Each row comes from the steps of one walk. Every step used is in the known rows, and no mark comes twice. Write the walk behind each row, first mark first.
Known rows:
C > R: [ 0.78  0.00 -0.67  4.09  1.14  0.60 -0.58  1.82 -0.84  0.74 -1.55 -0.34
  2.36 -0.06  2.87 -2.65  0.32  2.40  1.54 -2.35  2.74 -1.19  1.39]
U > K > W > M: [-0.28 -0.85 -1.16  1.11  3.04  1.65 -1.08  2.54 -3.52  0.34  0.08 -0.08
  2.03 -1.44  1.98 -0.16  0.51  1.61 -0.50 -3.18 -1.38 -4.27  0.80]
V > C: [-0.14 -0.44 -1.05  3.08  0.54 -0.29 -0.19  1.77 -2.42  0.42 -0.43 -2.00
  2.10  1.34  3.85 -3.07 -0.01  1.95  1.30 -1.69  1.00 -3.21  1.76]
M > V > C > W > K > F: [ 0.42 -0.69 -0.11  2.94  1.02 -0.82 -0.68  1.71 -2.09  0.57  0.16 -1.54
  2.57  1.89  2.86 -3.82  0.42  0.88  0.28 -1.62  2.51 -0.39  1.84]
R > C > W: [ 0.69 -0.57 -1.27  2.96  0.94 -0.16  0.34  2.26 -2.22  1.88 -1.79 -1.85
  2.15 -0.10  3.17 -4.50  0.33  2.91  0.41 -2.09  2.46  0.35  1.37]
V > M > R > C > W > K: [ 0.16 -0.54 -0.37  2.59 -0.48 -1.43  0.15  2.20 -0.61 -0.02 -0.53 -1.02
  1.96  1.88  2.69 -1.51  0.50  2.67  0.18 -2.01  2.69 -3.43  1.51]
M > R > C: [-0.01  0.06 -2.14  3.17 -0.06 -0.22  0.67  1.48 -0.72  0.73 -1.00 -1.42
  1.90  1.38  3.27 -2.26  0.14  3.07  2.21 -1.47  2.98 -3.24  0.69]
W > C > R > M > V: [ 0.58  0.17  1.23  1.52  0.63 -3.43 -0.66  1.64  1.10  0.84  0.91 -1.19
  2.03  0.79  2.22 -4.24 -0.18  4.01  4.49 -1.81  3.97  0.41  2.16]
V > C > R > M > W > K > U: [ 0.34 -0.72 -0.77  3.34  0.33 -0.78  0.30  2.53 -1.92  1.26  0.94 -1.32
  2.08  0.76  2.16 -2.52 -0.10  2.89  1.95 -2.47  3.41 -1.24  1.25]
U > K > F: [ 0.10 -1.09 -2.95  2.24  2.68  2.06 -1.51  2.60 -3.51 -0.43  0.12  0.62
  3.01 -2.49  3.46 -0.77  0.70 -0.08 -0.96 -3.09 -1.83 -6.60 -0.06]
M > W > C > V: [-0.43 -0.21 -0.20  1.76  1.62 -1.25  0.13  1.80 -1.57  1.72 -0.33 -1.99
  1.79  2.19  2.52 -3.96  0.27  2.29  1.38 -0.83  1.42  2.93  2.98]
C > W: [ 0.84 -0.50 -0.57  2.77  2.09  0.63 -0.59  2.42 -2.94  1.37 -2.65 -1.14
  2.19 -0.25  3.20 -3.20  0.48  1.61 -0.91 -2.01  1.74 -0.18  2.15]
V > C > W > M > R: [ 0.35 -0.16  0.10  3.38  0.50 -1.33 -0.22  2.02 -2.54  0.20 -0.69 -1.86
  1.44  2.21  3.08 -3.29 -0.34  2.78  0.50 -1.23  3.45 -0.54  2.53]
M > V: [ 0.09 -0.24  0.09  2.93  1.22 -0.25 -0.57  1.57 -0.02  0.88 -1.44 -1.42
  2.57  2.15  3.13 -3.53  0.57  1.77  1.19 -1.45  2.14 -1.66  2.14]
U > K > W > C: [-0.35 -0.88 -1.49 -0.48  3.07  1.00 -0.86  2.03 -3.70  0.98  0.69 -0.79
  1.78 -2.07  2.30 -0.49  0.55  1.26  1.04 -3.33 -2.29 -3.38  0.82]
K > U: [ 0.21 -0.17 -1.78  2.32  2.86  2.33 -0.90  2.90 -2.83  1.19 -1.72 -1.72
  2.78 -0.55  3.37 -0.78  1.08  1.77  0.78 -1.92  0.09 -3.50  0.27]
C > R > M > W > K > F: [ 0.82 -0.26 -0.93  3.46  1.12 -0.54 -0.35  2.65 -1.09  0.79  0.64  0.68
  2.56 -0.47  1.41 -2.42  0.16  2.70  0.96 -2.59  3.27 -1.88  0.79]
K > W > C > R: [ 0.23  0.75 -0.18  0.01  2.80 -0.13 -0.55  1.54 -2.41  1.30  0.45 -1.65
  1.31 -0.61  1.50 -1.87  0.49  3.15  2.93 -2.20  0.35  0.10  1.08]
R > M > V > C > W > K > U: [ 0.37 -1.05  0.33  2.11  0.89 -2.34 -0.14  2.74 -0.79  1.11  0.44 -1.73
  2.51  0.99  2.35 -3.41  0.14  2.99  1.76 -2.08  4.32 -1.70  1.77]
R > C > W > M: [ 0.67 -0.35 -0.28  3.31  0.90 -0.73 -0.17  2.51 -1.86  1.37 -1.41 -1.52
  2.18  0.57  2.67 -4.49  0.14  3.60  0.20 -1.62  3.07  0.78  1.60]
C > R > M > W > K > U: [ 0.73 -0.52 -0.65  3.32  1.18 -0.03 -0.06  2.93 -1.12  1.63 -0.08 -0.04
  2.43 -0.27  1.44 -1.86  0.29  3.05  1.45 -2.72  3.57 -0.95  0.92]
W > M > R > C > V: [-0.25  0.16 -0.27  4.11  0.30 -1.73 -0.13  1.81  0.32 -0.28 -0.44 -1.13
  2.06  2.55  2.65 -3.00 -0.08  4.09  1.97 -0.46  4.73 -0.78  1.70]
C > R > M > W: [ 0.74 -0.10 -0.36  3.49  0.80 -1.08  0.38  2.53 -0.18  1.29 -0.61 -0.29
  1.98  0.39  1.85 -3.51 -0.13  3.73  1.56 -2.42  4.18 -0.81  1.91]
R > M: [ 0.21 -0.41 -0.60  2.24  1.16 -1.53 -0.34  2.70 -0.41  0.46 -0.56 -0.62
  2.59 -0.33  2.91 -3.01  0.00  3.50  1.63 -2.09  2.46 -4.84  1.45]
U > K > W > C > V > M: [-0.70 -1.01 -0.73 -0.34  2.72 -0.69 -0.61  2.11 -2.43  0.12  0.94 -1.25
  1.65 -1.07  2.37 -1.09  0.68  1.79  0.98 -2.92 -0.85 -2.43  1.68]

Which walk is each row?
[ 0.01  0.35 -0.38  3.66  0.20 -0.85 -0.40  1.98 -0.33 -0.07 -0.49 -0.79
  2.04  2.26  2.53 -2.23 -0.10  3.90  1.64 -0.91  3.29 -2.54  1.15]  W > M > R > C
[ 0.61  0.16  0.63  1.49  0.75 -2.80 -0.77  1.87  0.14  0.73  0.78 -0.91
  2.04 -0.22  2.38 -3.57 -0.21  3.97  4.19 -1.99  3.08 -0.44  1.76]  W > C > R > M
[ 0.10 -1.14 -1.52  2.55  2.04  2.76 -1.60  2.65 -3.60  1.32 -0.57 -0.30
  3.51 -0.92  2.65  0.74  1.21  0.39  0.22 -2.50 -0.71 -3.68 -0.36]  W > K > U
[-0.18  0.03 -0.68  2.56 -0.50 -1.53  0.45  2.03  0.43 -0.46 -0.58 -1.50
  1.80  2.38  3.21 -1.93  0.38  3.39  1.11 -1.64  2.50 -5.02  1.56]  V > M > R > C
[ 0.31 -0.97  0.17  2.77  1.11 -0.30 -0.42  2.00 -2.16  1.47 -0.55 -2.28
  2.40  2.12  2.89 -3.29  0.55  1.27  0.72 -1.80  2.80  0.46  1.98]  M > V > C > W > K > U
[ 0.85 -0.13 -0.25  3.59  0.75 -1.37 -0.26  2.34  0.34  0.53 -0.67 -0.14
  2.34 -0.53  2.42 -3.23 -0.08  3.80  2.38 -2.54  4.43 -2.33  1.45]  C > R > M
[ 0.03 -0.79 -1.02 -0.17  2.56 -0.42 -0.54  2.25 -2.45  0.87  1.33 -0.40
  1.65 -2.49  1.70 -1.11  0.20  2.52  2.09 -3.70 -0.03 -2.98  0.85]  U > K > W > C > R > M
[ 0.24  0.11  1.70  4.19  0.35 -1.79 -0.93  1.79  0.40 -0.10  0.06 -1.25
  2.15  3.44  2.39 -4.03 -0.17  3.36  1.80 -1.05  4.11  0.02  2.59]  W > M > V > C > R
[ 0.41 -1.15 -0.86  2.78  1.25  0.66 -0.57  2.44 -4.38  1.35 -0.53 -1.88
  2.36  0.20  3.12 -2.01  0.44  1.01 -0.04 -2.27  1.35 -0.72  1.31]  V > C > W > K > U
[-0.42 -0.64 -0.77  3.40  0.19 -2.25  0.56  2.04  0.54  0.27 -0.72 -2.30
  2.32  1.59  3.48 -4.77  0.48  3.70  1.61 -1.28  3.70 -0.55  2.00]  R > C > V > M
[ 0.09 -0.37 -0.73  2.15  1.21 -1.17  0.43  2.92 -0.96  1.38 -0.57 -0.79
  2.10  0.82  2.21 -3.21 -0.05  3.37  0.52 -1.94  2.13 -2.95  2.03]  R > M > W
[ 0.70 -0.58 -0.32  3.58  0.52 -0.74 -0.01  2.49 -0.65  1.38 -0.04  0.37
  2.35  0.11  1.47 -2.59  0.01  3.02  1.33 -2.65  3.74 -0.89  1.48]  C > R > M > W > K
[ 0.29  0.20 -0.06  1.95  1.20 -0.38 -0.04  1.87 -1.80  2.00 -0.21 -1.25
  1.58  1.57  1.96 -3.18  0.12  2.45  1.56 -1.72  1.09  2.13  2.34]  M > W > C > R
[ 0.44 -0.51 -2.09  2.91  0.66  0.61  0.39  2.10 -2.36  1.51 -1.04 -1.38
  2.16  0.45  2.67 -1.22  0.58  2.33  1.16 -1.94  3.17 -1.29  0.21]  M > R > C > W > K > U
[ 0.26 -0.24  0.38  3.82  0.14 -1.44 -0.01  1.21  0.15  0.71 -0.38 -2.00
  2.05  2.82  3.05 -4.48  0.03  2.43  2.44 -1.66  4.11 -0.03  2.48]  M > V > C > R
[-0.19 -0.18  0.05  2.21  0.91 -0.29  0.02  2.72 -1.14  0.43 -1.15 -1.25
  1.87  2.57  2.62 -2.12  0.60  2.22 -1.20 -1.81  0.11 -3.30  2.66]  V > M > W
[ 0.42 -0.40  0.42  3.32  0.92 -1.11 -0.56  2.30 -2.90  0.45 -0.75 -1.89
  1.82  1.65  3.15 -3.85 -0.23  2.59  0.07 -1.43  2.50 -0.13  2.60]  V > C > W > M
[ 0.32 -1.07  0.69  2.42  0.20 -3.08 -0.09  2.30 -0.34  0.88  0.47 -1.30
  2.43  1.41  2.39 -4.19 -0.16  2.99  1.64 -2.03  4.46 -1.67  2.29]  R > M > V > C > W > K
[ 0.47 -0.80  0.05  2.34  0.78 -2.83 -0.42  2.46 -0.78  0.28  1.11 -0.99
  2.63  0.81  2.35 -4.05  0.00  2.64  1.27 -1.93  3.94 -2.65  1.63]  R > M > V > C > W > K > F
[-0.59 -0.28 -0.25  3.38  0.62 -2.38  0.12  1.76  0.97 -0.99 -1.23 -1.65
  2.03  2.63  3.49 -2.84  0.53  2.83  1.24 -0.74  4.30 -1.79  2.80]  C > V > M > R
[-0.61 -0.89 -1.69  1.73  2.21  0.10 -0.01  2.08 -2.23  0.21  0.46 -0.76
  1.67 -0.53  2.00 -1.16  0.33  2.64  0.85 -2.49  1.49 -2.21  0.91]  U > K > W > M > R > C > V
[ 0.06 -0.59 -1.91  2.71  1.94  2.18 -0.79  2.48 -3.92  1.25  0.08  0.36
  2.90  0.51  1.89 -0.97  0.82  0.07 -1.59 -2.03 -1.29 -2.38  0.55]  M > W > K > F
[ 0.44 -0.08 -1.80  3.12  0.29 -0.42  0.82  1.69 -1.38  1.15 -1.66 -1.57
  1.67  1.10  3.09 -2.86  0.12  3.05  1.28 -1.58  3.77 -1.18  1.21]  M > R > C > W
[ 0.42 -0.61 -0.64  2.96  0.97 -0.55 -0.06  2.05 -3.29  0.95 -1.22 -2.21
  1.80  0.97  3.63 -3.92 -0.04  1.87  0.11 -1.83  2.07 -0.57  2.39]  V > C > W
